Each row was made from one small tree. The marks that hang from a mark follow it in brackets, in alphabetical order. Every link used is in the known rows. Write each row's tree.
Known rows
A[T[D]]: [-0.07  0.00  0.33  0.03 -0.04  0.05 -0.02 -0.07  0.20 -0.12  0.02  0.27
  0.19 -0.18 -0.33 -0.03  0.00  0.30  0.00 -0.04  0.12  0.04  0.04  0.11
 -0.08 -0.22  0.06 -0.09]
Y[G]: [-0.21  0.05  0.27  0.34 -0.11  0.02 -0.21  0.13  0.13 -0.12 -0.16  0.39
  0.26 -0.03 -0.25  0.02 -0.05  0.26 -0.20  0.03 -0.02 -0.13 -0.08  0.05
 -0.11 -0.14 -0.15  0.08]
D[T]: [-0.26  0.10  0.06  0.28 -0.14  0.05 -0.11  0.17 -0.01 -0.06 -0.07  0.34
  0.07  0.08  0.01  0.03 -0.10  0.06 -0.23  0.09 -0.17 -0.14 -0.05  0.07
 -0.20 -0.05  0.06  0.21]
D[T[A[C H]]]: [-0.24  0.01 -0.02  0.20  0.16 -0.04 -0.05  0.23  0.06 -0.13 -0.15  0.24
  0.05 -0.13 -0.19  0.04  0.11 -0.08  0.11 -0.16  0.02 -0.27 -0.17  0.19
 -0.12 -0.05  0.03  0.16]
S[A[C H T[D]]]: [-0.01 -0.05  0.17  0.12  0.26 -0.20  0.14 -0.19  0.56  0.02  0.05  0.29
  0.09 -0.45 -0.56 -0.04  0.22 -0.08  0.33 -0.18  0.00 -0.01 -0.12  0.19
 -0.13 -0.20  0.05 -0.13]
T[A[H] D[S]]: [-0.21 -0.04  0.11  0.00  0.22 -0.01 -0.07  0.02 -0.26 -0.03  0.14 -0.10
 -0.07 -0.46 -0.29 -0.03  0.02  0.14  0.16 -0.02  0.55 -0.19 -0.20  0.16
  0.12 -0.15  0.12  0.08]
C[A[H T]]: [-0.03 -0.10  0.16  0.07 -0.08 -0.01 -0.05  0.11  0.23 -0.09  0.06  0.31
  0.10 -0.41 -0.35 -0.02  0.19 -0.14 -0.01  0.11 -0.16 -0.07  0.06  0.14
 -0.13 -0.36 -0.27 -0.25]
T[A[C H] D[S]]: [-0.14 -0.11 -0.01  0.13  0.33 -0.08  0.04  0.00 -0.33 -0.07 -0.02 -0.08
  0.04 -0.49 -0.35  0.03  0.10  0.09  0.26 -0.14  0.50 -0.29 -0.25  0.17
  0.13 -0.15  0.11  0.01]
S[A[T]]: [-0.18 -0.07  0.30  0.18  0.00 -0.09 -0.01 -0.10  0.25  0.01  0.14  0.40
  0.12 -0.30 -0.34 -0.08  0.10  0.08 -0.05  0.04 -0.09  0.13  0.04  0.06
 -0.28 -0.11  0.02  0.07]
H[A[T]]: [-0.09 -0.08  0.04  0.06 -0.03  0.04 -0.12 -0.10  0.11 -0.21  0.00  0.31
  0.12  0.16 -0.37 -0.09  0.15  0.18 -0.08  0.00 -0.08  0.01  0.09 -0.13
 -0.10 -0.16  0.05  0.12]
C[A]: [-0.13 -0.10  0.09  0.23 -0.15  0.05 -0.15  0.14 -0.46 -0.09  0.03  0.33
  0.06 -0.28 -0.16  0.03  0.08  0.07 -0.45  0.28 -0.22 -0.06  0.06  0.04
 -0.13 -0.29 -0.20 -0.01]
H[A[C T[D]]]: [ 0.02 -0.09 -0.05  0.06  0.14 -0.01  0.00 -0.22  0.08 -0.29 -0.18  0.28
  0.16  0.11 -0.50 -0.04  0.20  0.18  0.11 -0.14  0.00 -0.08  0.00 -0.06
 -0.05 -0.18  0.13  0.07]
S[A[H]]: [-0.16  0.01  0.12  0.23  0.11 -0.14 -0.06 -0.05  0.26  0.19  0.30  0.25
 -0.07 -0.41 -0.33 -0.03  0.15 -0.03 -0.08  0.10 -0.14  0.04 -0.09  0.10
 -0.07 -0.17 -0.03  0.02]
T[A[C]]: [-0.20 -0.16  0.09  0.29  0.18 -0.03 -0.12  0.18 -0.55 -0.12 -0.10  0.20
  0.14 -0.25 -0.29  0.05  0.16  0.29 -0.16 -0.08  0.11 -0.12 -0.08  0.10
  0.00 -0.13 -0.06  0.09]
T[D E[G[Y]]]: [-0.26  0.10  0.32  0.12 -0.12  0.10 -0.21 -0.28  0.08  0.12  0.14 -0.04
  0.06 -0.25  0.05 -0.03 -0.06  0.60 -0.42  0.10  0.27  0.03 -0.08  0.14
  0.14 -0.24  0.39 -0.15]
C[A[H]]: [-0.06 -0.06  0.03  0.17 -0.06  0.00 -0.13  0.14 -0.10  0.00  0.12  0.25
 -0.01 -0.40 -0.25  0.03  0.16 -0.08 -0.27  0.22 -0.23 -0.11  0.00  0.10
 -0.03 -0.35 -0.27 -0.15]
C[A[H T[D E]]]: [-0.05  0.00  0.31  0.04 -0.05  0.00 -0.12 -0.10  0.10 -0.01  0.18  0.25
  0.00 -0.32 -0.32 -0.08  0.18  0.02 -0.04  0.09  0.00 -0.01  0.07  0.23
  0.02 -0.35 -0.05 -0.30]
S[A[C T[D]]]: [-0.07 -0.09  0.24  0.18  0.18 -0.14  0.11 -0.21  0.17 -0.07 -0.04  0.37
  0.18 -0.33 -0.45 -0.04  0.15  0.06  0.15 -0.12 -0.03  0.03 -0.05  0.12
 -0.23 -0.14  0.10  0.02]
T[E]: [-0.23  0.06  0.28  0.47 -0.14 -0.01 -0.27 -0.06 -0.56  0.25  0.30  0.22
  0.05  0.04  0.02 -0.01  0.02  0.45 -0.52  0.18 -0.07  0.07  0.10  0.05
  0.17 -0.13  0.07 -0.14]
S[A]: [-0.22 -0.03  0.17  0.27  0.02 -0.09 -0.10 -0.07 -0.15  0.11  0.19  0.34
  0.00 -0.28 -0.24 -0.03  0.07  0.12 -0.29  0.17 -0.16  0.11 -0.03  0.03
 -0.18 -0.11  0.04  0.16]
T[A[C] D]: [-0.15 -0.07  0.15  0.08  0.30  0.02 -0.10  0.04 -0.48 -0.20 -0.10  0.10
  0.07 -0.29 -0.40  0.04  0.12  0.40 -0.05 -0.14  0.32 -0.10 -0.14  0.19
  0.05 -0.17  0.12  0.13]
A[H T[D]]: [ 0.01  0.04  0.25 -0.03  0.07 -0.02  0.03 -0.06  0.67 -0.03  0.13  0.19
  0.10 -0.36 -0.45 -0.03  0.09  0.11  0.24 -0.13  0.13 -0.02 -0.04  0.20
  0.07 -0.29 -0.02 -0.27]
S[A[T[D[H]]]]: [-0.18  0.02  0.23  0.02  0.13 -0.09 -0.06 -0.15  0.37  0.00  0.15  0.35
  0.03 -0.21 -0.32 -0.12  0.03  0.09  0.12  0.02 -0.06  0.16  0.03  0.08
 -0.22 -0.11  0.08  0.16]
A[C H T[E[G]]]: [-0.04 -0.05  0.16  0.34  0.05 -0.15  0.05 -0.17  0.60  0.07  0.02  0.13
  0.30 -0.32 -0.26  0.03  0.18  0.01  0.27 -0.13  0.07 -0.13 -0.04  0.12
  0.13 -0.25 -0.05 -0.55]
H[A[T[E[G[Y]]]]]: [-0.20 -0.07  0.12  0.05 -0.13  0.07 -0.17 -0.26  0.32 -0.11  0.01  0.17
  0.14  0.10 -0.16 -0.13  0.15  0.32 -0.17 -0.01  0.02  0.03  0.06 -0.07
 -0.05 -0.18  0.26  0.02]
H[A[C T[D[S]]]]: [-0.01 -0.14 -0.10  0.14  0.12 -0.03  0.08 -0.24 -0.08 -0.27 -0.17  0.20
  0.20  0.07 -0.41 -0.04  0.13  0.08  0.16 -0.10  0.11 -0.18 -0.03 -0.12
 -0.08 -0.13  0.16  0.11]
S[A[H T[D]]]: [-0.07  0.02  0.29  0.00  0.15 -0.11  0.02 -0.20  0.65  0.04  0.22  0.28
 -0.02 -0.45 -0.49 -0.09  0.15 -0.03  0.20 -0.07  0.04  0.08 -0.06  0.18
 -0.13 -0.20  0.07 -0.07]
G[Y]: [-0.21 -0.11  0.12  0.20 -0.18  0.05 -0.04  0.19  0.07  0.14 -0.01  0.19
  0.20 -0.30  0.02  0.02  0.05  0.51 -0.56 -0.03 -0.17 -0.06 -0.06  0.12
 -0.08 -0.23  0.13  0.05]

Which tree is each row?
[-0.13  0.06  0.46  0.14 -0.07  0.03 -0.14 -0.19 -0.01  0.04  0.18  0.25
  0.13 -0.04 -0.22 -0.08  0.01  0.41 -0.12 -0.01  0.13  0.12  0.11  0.15
  0.06 -0.18  0.18 -0.21]	A[T[D E]]
[-0.25 -0.06 -0.40  0.28  0.01 -0.06 -0.13  0.04 -0.36  0.03  0.10  0.12
  0.02  0.24  0.07 -0.07 -0.11 -0.02 -0.03  0.23 -0.07 -0.17  0.02 -0.33
 -0.01  0.02 -0.03  0.37]	D[H[A] S]
[-0.21 -0.05  0.21  0.37  0.24 -0.12 -0.21  0.04 -0.49  0.16  0.18  0.12
  0.02 -0.21 -0.23  0.00  0.26  0.28 -0.10 -0.11  0.16 -0.10 -0.06  0.22
  0.27 -0.14  0.04 -0.19]	T[A[C H] E]
[-0.37 -0.01 -0.06  0.24  0.01 -0.02  0.01  0.23 -0.17 -0.03 -0.04  0.09
  0.02 -0.20  0.05 -0.02 -0.09 -0.24  0.15  0.03  0.25 -0.36 -0.19  0.08
 -0.16  0.04  0.12  0.26]	D[S T[A[H]]]
[-0.13 -0.12  0.04  0.23  0.28 -0.09 -0.07  0.18 -0.18 -0.04  0.00  0.13
  0.07 -0.39 -0.36  0.06  0.24  0.13  0.05 -0.15  0.13 -0.19 -0.14  0.16
  0.10 -0.19 -0.12 -0.06]	T[A[C H]]
[-0.12 -0.08  0.24  0.41 -0.06 -0.08  0.01 -0.17  0.11 -0.04 -0.09  0.21
  0.39 -0.16 -0.15  0.03  0.09  0.20  0.04 -0.05  0.05 -0.06  0.04  0.04
 -0.01 -0.17  0.01 -0.37]	A[C T[E[G]]]
[-0.02 -0.15 -0.08  0.20  0.08 -0.03 -0.01 -0.12  0.04 -0.25 -0.18  0.34
  0.22  0.13 -0.43 -0.03  0.22  0.14  0.05 -0.11 -0.13 -0.10  0.04 -0.11
 -0.09 -0.15  0.03  0.06]	H[A[C T]]
[-0.29  0.02  0.33  0.24  0.12 -0.04 -0.34  0.04 -0.43  0.20  0.35  0.09
 -0.10 -0.18 -0.17 -0.06  0.18  0.35 -0.20  0.01  0.20  0.00 -0.01  0.21
  0.25 -0.14  0.06 -0.14]	T[A[H] E]
[-0.10 -0.06  0.24  0.35  0.17 -0.25  0.05 -0.21  0.29  0.20  0.17  0.33
  0.10 -0.32 -0.38 -0.06  0.26 -0.03  0.16 -0.12 -0.14  0.02 -0.02  0.17
 -0.05 -0.14  0.04 -0.23]	S[A[C H T[E]]]
[ 0.06 -0.11  0.05  0.29  0.13 -0.16  0.16  0.07  0.55 -0.01 -0.06  0.27
  0.30 -0.34 -0.42  0.07  0.21 -0.06  0.29 -0.24 -0.10 -0.17 -0.06  0.14
  0.03 -0.26 -0.19 -0.39]	A[C H T]
[-0.11 -0.05  0.25  0.13 -0.15 -0.01 -0.14 -0.08  0.27 -0.04  0.13  0.22
  0.10 -0.38 -0.21 -0.05  0.15 -0.13 -0.03  0.18 -0.03 -0.05  0.07  0.14
 -0.05 -0.36 -0.16 -0.38]	C[A[H T[E[G]]]]
[-0.25 -0.14 -0.18  0.40  0.12 -0.23  0.12  0.00 -0.08  0.12  0.02  0.25
  0.22 -0.14 -0.03 -0.06 -0.06 -0.21  0.26  0.06 -0.11 -0.12 -0.01 -0.15
 -0.23  0.04 -0.06  0.20]	D[H S[A[C T]]]
[-0.28 -0.11  0.21  0.42 -0.12 -0.14  0.04 -0.18 -0.29  0.18  0.22  0.19
  0.14 -0.27 -0.04 -0.10 -0.05 -0.01 -0.04  0.17  0.13  0.00  0.02 -0.04
 -0.17 -0.02  0.14  0.03]	D[S[A[T[E]]]]
[-0.30  0.07  0.08  0.10  0.07  0.03 -0.15  0.26  0.11 -0.09 -0.04  0.23
 -0.05 -0.11 -0.14 -0.01  0.04 -0.01  0.03 -0.06  0.04 -0.18 -0.13  0.20
 -0.12 -0.06  0.05  0.22]	D[T[A[H]]]
[-0.10  0.03  0.33  0.24 -0.05 -0.08 -0.11 -0.07  0.39  0.20  0.28  0.23
  0.11 -0.18 -0.24 -0.06  0.15  0.14  0.05 -0.05  0.00  0.01  0.08  0.17
  0.14 -0.22 -0.02 -0.43]	A[H T[E]]
[-0.10 -0.09  0.00  0.23  0.02 -0.03 -0.10 -0.30  0.07 -0.19 -0.09  0.22
  0.22  0.14 -0.30 -0.07  0.19  0.15  0.02 -0.03  0.01 -0.07  0.05 -0.12
  0.00 -0.15  0.12 -0.08]	H[A[C T[E[G]]]]
[-0.13  0.07  0.39  0.10  0.13 -0.14 -0.06 -0.30  0.44  0.18  0.34  0.26
 -0.06 -0.33 -0.41 -0.14  0.16  0.07  0.13 -0.02  0.06  0.14 -0.01  0.23
 -0.02 -0.17  0.17 -0.14]	S[A[H T[D E]]]
[-0.08  0.02  0.17  0.27  0.15 -0.10 -0.04 -0.13  0.02  0.03  0.00  0.27
  0.23  0.08 -0.21 -0.01  0.06  0.29  0.13 -0.16 -0.03  0.00  0.08  0.10
  0.09 -0.12  0.08 -0.20]	A[C T[D[H] E]]
[-0.17 -0.02  0.12  0.11 -0.08  0.05 -0.21 -0.30  0.16 -0.16  0.07  0.20
  0.10  0.17 -0.25 -0.11  0.12  0.22 -0.08  0.08  0.07  0.05  0.09 -0.14
 -0.02 -0.16  0.15 -0.02]	H[A[T[E[G]]]]
[-0.36  0.05 -0.19  0.18  0.20 -0.04 -0.17  0.35 -0.04 -0.13 -0.20  0.30
  0.04  0.20  0.03  0.00 -0.02 -0.01  0.12 -0.10 -0.15 -0.19 -0.07  0.05
 -0.17  0.06 -0.02  0.43]	D[H T[A[C]]]
[-0.02 -0.14  0.09  0.29  0.06 -0.08  0.23 -0.10 -0.07 -0.14 -0.19  0.18
  0.37 -0.26 -0.29  0.04  0.00  0.08  0.20 -0.13  0.18 -0.21 -0.06  0.05
 -0.10 -0.15  0.06 -0.14]	A[C T[D[S]]]
[-0.16 -0.01  0.31  0.13 -0.13 -0.04 -0.06 -0.12  0.85  0.16  0.17  0.06
  0.20 -0.38 -0.10 -0.06  0.12  0.17  0.03 -0.06  0.10 -0.02 -0.02  0.17
  0.09 -0.29  0.07 -0.44]	A[H T[E[G[Y]]]]
[-0.36  0.13  0.22  0.23  0.04  0.00 -0.26  0.11 -0.10  0.06  0.13  0.21
 -0.10  0.02 -0.02 -0.06  0.06  0.08 -0.08 -0.03  0.07 -0.12 -0.07  0.24
 -0.01 -0.03  0.18  0.11]	D[T[A[H] E]]
[-0.30  0.00 -0.55  0.36  0.07 -0.09  0.00  0.10 -0.17 -0.10 -0.21  0.20
  0.07  0.44  0.17 -0.04 -0.14 -0.31  0.21  0.06 -0.22 -0.38 -0.08 -0.27
 -0.20  0.15  0.10  0.54]	D[H[A[C]] S T]
[-0.19  0.04 -0.23  0.10  0.11  0.01 -0.12 -0.11 -0.28 -0.04  0.08  0.05
 -0.04  0.12 -0.09 -0.07 -0.13  0.13  0.02  0.16  0.13 -0.11 -0.04 -0.17
  0.06 -0.06  0.13  0.33]	T[D[H[A] S]]
[-0.19  0.03  0.45  0.14  0.04 -0.08 -0.11 -0.31  0.07  0.08  0.26  0.34
  0.02 -0.20 -0.31 -0.14  0.08  0.23 -0.06  0.03  0.05  0.20  0.06  0.16
 -0.14 -0.11  0.24  0.01]	S[A[T[D E]]]
[-0.08 -0.03  0.10  0.01  0.39 -0.04 -0.07  0.03 -0.14 -0.12 -0.01  0.03
 -0.02 -0.43 -0.48  0.03  0.22  0.25  0.16 -0.21  0.33 -0.15 -0.20  0.26
  0.17 -0.22  0.05 -0.03]	T[A[C H] D]
[-0.37  0.00 -0.04  0.38 -0.11 -0.08  0.08  0.02 -0.19  0.05 -0.02  0.26
  0.05 -0.13  0.12 -0.05 -0.17 -0.28 -0.02  0.19 -0.02 -0.22 -0.13 -0.03
 -0.39  0.10  0.21  0.39]	D[S[A] T]
[-0.16 -0.15 -0.12  0.50  0.09 -0.23  0.17 -0.06 -0.21  0.18  0.11  0.13
  0.12 -0.47 -0.15  0.02  0.04 -0.21  0.07  0.10  0.02 -0.22 -0.17 -0.03
 -0.07 -0.08 -0.01  0.02]	D[S[A[C H]]]
[-0.39  0.22 -0.03  0.35 -0.05 -0.02 -0.31  0.15 -0.08  0.19  0.11  0.34
 -0.04  0.43  0.26 -0.05 -0.14  0.09 -0.18  0.12 -0.33 -0.05  0.07  0.02
 -0.04  0.06  0.09  0.26]	D[H T[E]]
[-0.35  0.16  0.15  0.34 -0.20  0.06 -0.21 -0.05  0.02  0.01  0.02  0.21
  0.06  0.09  0.18 -0.01 -0.13  0.13 -0.25  0.19 -0.02 -0.09 -0.04  0.05
 -0.09 -0.05  0.18  0.05]	D[T[E[G]]]
[-0.14 -0.02 -0.17  0.25  0.14 -0.09 -0.19 -0.05  0.02 -0.03  0.02  0.32
  0.11  0.39 -0.15 -0.08  0.12  0.15  0.05 -0.03 -0.27 -0.01  0.13 -0.16
  0.04 -0.06 -0.03  0.13]	D[H[A[C T[E]]]]
[-0.16 -0.09  0.30  0.40  0.09 -0.19  0.01 -0.21 -0.06  0.11  0.08  0.39
  0.17 -0.21 -0.30 -0.06  0.18  0.09 -0.02 -0.05 -0.14  0.09  0.04  0.10
 -0.17 -0.08  0.10 -0.09]	S[A[C T[E]]]
[-0.46  0.07  0.06  0.46 -0.17 -0.08 -0.03 -0.22 -0.15  0.12  0.09  0.13
  0.03 -0.10  0.27 -0.09 -0.20 -0.23 -0.04  0.28  0.17 -0.17 -0.13 -0.04
 -0.28  0.10  0.34  0.23]	D[S[A] T[E[G]]]
[-0.21  0.05 -0.10  0.20  0.06 -0.02 -0.07  0.02 -0.31  0.08  0.10  0.04
  0.04 -0.05  0.01  0.00 -0.21  0.17 -0.03  0.18  0.12 -0.11 -0.05 -0.08
  0.07 -0.08  0.06  0.19]	T[D[H S]]
[-0.29  0.16 -0.27  0.33  0.10 -0.06 -0.27  0.00 -0.06 -0.01 -0.05  0.35
 -0.05  0.66  0.10 -0.07  0.02  0.00 -0.04  0.00 -0.39 -0.15  0.04 -0.10
 -0.04  0.09  0.16  0.37]	D[H[A[C]] T[E]]
[-0.06 -0.10  0.03  0.29  0.05 -0.06 -0.09 -0.22 -0.13 -0.12 -0.04  0.32
  0.18  0.24 -0.34 -0.07  0.23  0.22 -0.05 -0.09 -0.11 -0.05  0.09 -0.08
  0.00 -0.12  0.13 -0.02]	H[A[C T[E]]]
[-0.28 -0.08  0.25  0.42  0.16 -0.07 -0.25  0.02 -0.83  0.08  0.11  0.18
  0.08 -0.08 -0.14  0.00  0.18  0.44 -0.28 -0.06  0.13 -0.04  0.01  0.16
  0.15 -0.08  0.10 -0.05]	T[A[C] E]
[-0.24  0.04 -0.07  0.18  0.14 -0.08 -0.06 -0.10 -0.23  0.12  0.18  0.10
 -0.03 -0.16 -0.05 -0.07 -0.16  0.07  0.04  0.17  0.11 -0.04 -0.07 -0.05
 -0.06 -0.03  0.12  0.30]	T[D[H S[A]]]
